Every row comes from one small tree of marks. Brackets hold a mark, then the marks that hang from it, in alphabetical order. Every link used is in the known rows. Which tree was each row made from?
Known rows
[dibago [gesatul dabonib rapan] [kidot [kufu gafug]]]: [ 1.26  3.51 -0.26  1.45  0.38  3.26  0.62  0.49  2.82  4.14 -1.17  0.02
  2.73  0.67 -1.54 -0.99  2.28  1.55 -0.79  0.94  3.89 -2.34]
[gafug [dabonib [gesatul rapan]] kufu]: [-1.91 -1.25 -2.06 -1.08 -0.90 -2.09  0.41  2.14  0.04 -1.13  0.79  0.23
  0.41  0.22 -1.94 -2.25 -0.38 -2.33 -1.15 -1.45 -0.10  1.98]
[gesatul dabonib [dibago [kidot kufu]] rapan]: [ 1.63  0.97 -0.47 -0.02  2.90  1.88  0.38 -2.08 -0.35  0.97 -1.77 -0.10
  1.44  1.10 -0.60  2.65  1.33  0.99  0.91  0.38  1.62 -1.33]
[rapan gesatul]: [-1.63 -2.40  0.32 -0.31 -0.91 -0.28 -0.14  1.67  0.62  0.16  0.23 -0.02
 -1.98  0.46  0.01 -1.72 -0.23  0.82 -0.54 -1.46 -2.13  1.13]
[dibago [gesatul dabonib rapan]]: [-1.55  1.00  0.33  0.61  0.14  0.02  0.41  0.04 -0.29  2.16  0.66  0.85
  2.52  5.44 -0.52 -1.63  0.87  1.67  0.65 -0.90  2.67 -1.78]
[kufu [gafug [dabonib [gesatul dibago]]] kidot]: [ 3.36  0.76 -1.02  1.43 -1.60 -0.40  0.45  3.30 -0.98 -2.69 -0.97 -1.72
 -1.28 -2.26 -1.25 -2.42 -3.01 -1.18 -0.30  1.65 -2.41  2.64]
[dabonib [gesatul dibago]]: [ 0.87 -1.00 -0.92 -0.70 -0.68 -2.30 -1.15  0.12 -3.12 -2.82 -0.88 -0.71
 -1.07  0.33  1.00  1.94 -1.63  0.49  1.36  1.05 -2.60  0.49]
[dabonib [gesatul [dibago [kidot kufu]] rapan]]: [ 3.14  0.33 -0.55 -0.86  2.28 -0.16 -0.51 -1.45 -0.81 -1.54 -2.19 -0.85
 -0.15 -1.63 -0.50  3.07 -0.02  0.04  0.84  1.75  0.95 -0.33]
[gafug dabonib kufu]: [-3.24 -0.91 -0.95  0.63 -1.69  0.61  0.79  2.02 -0.63 -0.34  0.61  0.36
 -0.53 -0.65 -0.65 -2.92 -0.36 -0.81 -1.90 -2.22 -2.92  2.01]
[kidot [dibago [gesatul dabonib rapan]] [kufu gafug]]: [ 0.72  2.84  1.19  2.08 -0.81  3.04  1.61  0.89  2.77  4.89  0.61 -0.51
  0.95  0.32 -0.57 -1.10  1.51  0.09  0.44  0.82  2.39 -1.51]
[rapan [gafug kufu] gesatul]: [-3.83 -3.62  0.64 -1.86 -0.54 -1.34 -0.26  0.68  1.60 -0.32  1.84  0.94
 -1.02 -0.53  1.39 -1.23 -0.86 -1.47 -1.28 -2.92 -1.50  0.06]
[kufu [gafug rapan] kidot]: [ 0.95  1.15  0.91  2.15 -6.37 -0.44 -1.05  2.02  1.37 -0.20  0.48 -1.52
 -0.81 -1.80 -1.00 -2.60  0.24  1.26 -1.34  0.72 -1.85  2.49]
[gesatul dabonib dibago [rapan [gafug kufu]]]: [-2.08 -1.34 -0.71 -1.80  1.59 -1.38 -0.41 -0.91 -0.06 -0.22  1.67  1.33
  2.92  3.20  1.20  1.75 -0.87 -1.77  0.51 -1.99  1.02 -1.77]
[dibago gesatul]: [-1.25  0.69  1.42  1.52 -1.26  0.75 -0.11  0.50 -1.14  0.48  0.03  0.17
 -0.03  1.84  0.94 -1.90 -0.43  2.29 -0.22 -0.28 -0.92 -0.73]
[gesatul dabonib [dibago kidot] rapan]: [ 1.25  0.24 -1.20 -0.79  2.93  0.99 -0.23 -1.50 -0.31  0.23 -0.61  0.40
  3.08  3.61  0.13  2.17  1.30  0.76  0.45 -0.30  2.23 -2.30]
[rapan [gafug kufu] [gesatul dibago]]: [-1.93 -3.27  0.52 -1.65  1.55 -0.79  0.31  0.90  0.63 -1.49  1.88  1.24
 -0.76 -0.40  1.55  0.26 -2.65 -1.86 -0.67 -2.28 -2.37 -0.34]
[dibago [gesatul rapan] kidot]: [ 0.65  1.28  1.09  0.53  1.68  1.96 -0.11 -0.48  1.27  0.97 -0.23  0.59
  2.51  2.42  0.12 -1.11  1.17  1.52 -1.14 -0.18  3.22 -2.56]
[dibago gesatul [kidot kufu]]: [ 0.23  1.79  1.96  1.78  0.34  2.92  0.42 -1.63 -0.59  1.27 -1.86 -0.27
 -0.48 -1.20  0.43 -0.48  1.15  2.72 -0.60  0.62  0.27 -1.37]
[dabonib [gesatul [rapan gafug]]]: [-0.82 -1.62 -0.11 -2.34 -0.56 -4.61 -2.86 -1.62 -0.40 -2.15  0.03 -0.27
  0.18  0.64  1.46  1.21  0.19 -1.17  1.34  0.62  2.08  0.31]
[dabonib [gesatul dibago rapan]]: [ 1.63 -0.78 -1.05 -1.13  0.53 -2.32 -1.00  0.67 -1.38 -2.26 -0.31 -0.36
  0.28  1.41 -0.09  1.70 -1.57 -0.45  1.26  0.88 -0.36  0.26]

Which tree is each row?
[-2.30 -2.41  2.05 -0.24 -2.37 -0.63 -0.54 -0.36  0.23 -1.34  0.72 -0.60
 -0.08 -0.92  2.01 -1.73 -1.31 -0.77 -1.46 -2.49 -1.99 -0.32]
[rapan [gafug [kufu kidot]]]
[ 1.80  1.08 -1.32 -0.24 -0.13 -2.76 -0.70 -2.12 -3.38 -3.90 -0.13  0.02
 -1.08 -1.00 -1.12  1.34  0.72 -0.16  0.61  2.29  0.37  2.65]
[gafug [dabonib [gesatul [dibago kidot]]] rapan]
[ 1.02 -0.66  1.10 -0.31  4.70  0.97  0.81 -2.16 -0.44 -1.79 -0.90  0.57
 -2.91 -3.78  0.14  0.36 -0.93 -1.33  0.27  0.68  0.31  1.80]
[rapan [gafug dabonib] [gesatul [dibago [kidot kufu]]]]
[-0.51  1.46  2.34  1.56  0.53  1.92  1.92 -1.69  0.32  3.65  0.60 -0.17
  0.24  2.03 -0.04 -0.37  1.63  0.60  1.35 -0.12  2.33 -1.58]
[kidot [dibago [gesatul dabonib rapan]] kufu]
[-1.77 -1.12 -0.47 -1.26 -0.78 -4.40 -1.94 -1.84 -2.77 -3.27 -0.34 -0.30
 -1.87 -1.05  1.13 -0.42 -0.14 -1.43  1.26  0.93  0.23  2.68]
[rapan [gafug [dabonib gesatul]]]
[ 0.79  3.24  1.71  3.62 -1.25  3.99  2.12  1.82  1.25  2.62  0.11 -0.81
 -2.23 -3.90 -0.49 -3.14  0.07 -0.47 -0.64  1.68 -0.82  1.46]
[kidot [dibago gesatul] [kufu [gafug dabonib]]]
[ 1.98  0.64 -1.31  0.21  1.55  2.85  1.14  1.21  1.77  2.20 -1.34 -0.19
 -0.39 -1.61 -1.14  0.85  0.63  0.65 -0.37  0.59 -0.35 -0.60]
[rapan [gesatul dabonib [dibago [kidot [kufu gafug]]]]]
[ 1.18  1.61 -0.46  1.16 -1.97  3.07 -0.98  0.88  2.07  1.68 -2.39 -1.37
 -0.58 -4.32  0.11  0.18  1.81  1.42 -1.58  1.34 -1.06  0.11]
[dibago [kidot [kufu gafug]]]
[-0.52 -2.06 -0.78 -2.62  0.96 -3.42 -1.22 -0.32 -0.39 -2.75  1.17  0.57
  1.30  0.48  1.29  2.13 -2.11 -2.75  0.46 -0.65  0.25 -0.79]
[dabonib [gesatul dibago [rapan [gafug kufu]]]]
[ 0.37  0.49 -1.51  0.25 -2.32 -1.27  0.08  2.28  0.74  0.88  1.79  0.67
 -0.37  1.16 -1.79 -0.20  0.10  0.50  0.41  0.45 -0.97  1.67]
[kufu [gafug [rapan [gesatul dabonib dibago]]]]
[-0.41 -2.44  1.08 -1.23  1.96 -1.38 -0.72 -0.37 -0.35 -2.03  0.77  0.71
 -1.74 -0.07  1.83  0.75 -2.13 -0.68  0.92 -0.39 -1.41  0.43]
[rapan gafug [gesatul dibago]]
[-0.89 -0.96 -0.88 -2.37  3.35 -0.14 -0.44 -2.40  0.68 -0.22  0.94  1.34
  4.11  2.67  1.57  2.67  0.67 -1.55 -0.35 -1.75  2.89 -3.29]
[gesatul dabonib [dibago kidot] [rapan [gafug kufu]]]
[-2.46 -1.71 -0.93 -0.73 -1.36 -1.74  1.43  0.89 -0.59  0.17  2.87  1.59
 -0.19  2.56 -1.57  0.02 -0.26 -0.10 -0.14 -2.29 -1.96  0.94]
[gafug kufu [rapan [gesatul dabonib dibago]]]
[-0.17  3.61  1.68  2.84 -4.18  1.06  1.07 -0.75  0.57  3.87  1.37 -0.47
 -0.89 -0.98 -0.65 -0.51  2.53  1.26  0.82  1.82  0.81  0.39]
[kidot [dibago [gesatul dabonib]] [kufu [gafug rapan]]]
[ 3.66  1.49 -1.52  0.12 -0.38  0.96 -0.89  0.61 -0.12 -0.75 -2.72 -1.52
 -0.82 -4.38  0.08  2.57 -0.17  0.37 -0.07  2.87 -1.38 -0.05]
[dabonib [gesatul [dibago [kidot [kufu gafug]]]]]
[ 0.74 -0.80 -0.12 -0.34  2.95  1.83  1.44 -1.36 -0.64  0.95 -1.37  0.16
 -1.13  0.04 -0.60  1.58  0.68  1.24  0.69 -0.35 -0.40 -0.63]
[rapan [gesatul dabonib [dibago [kidot kufu]]]]
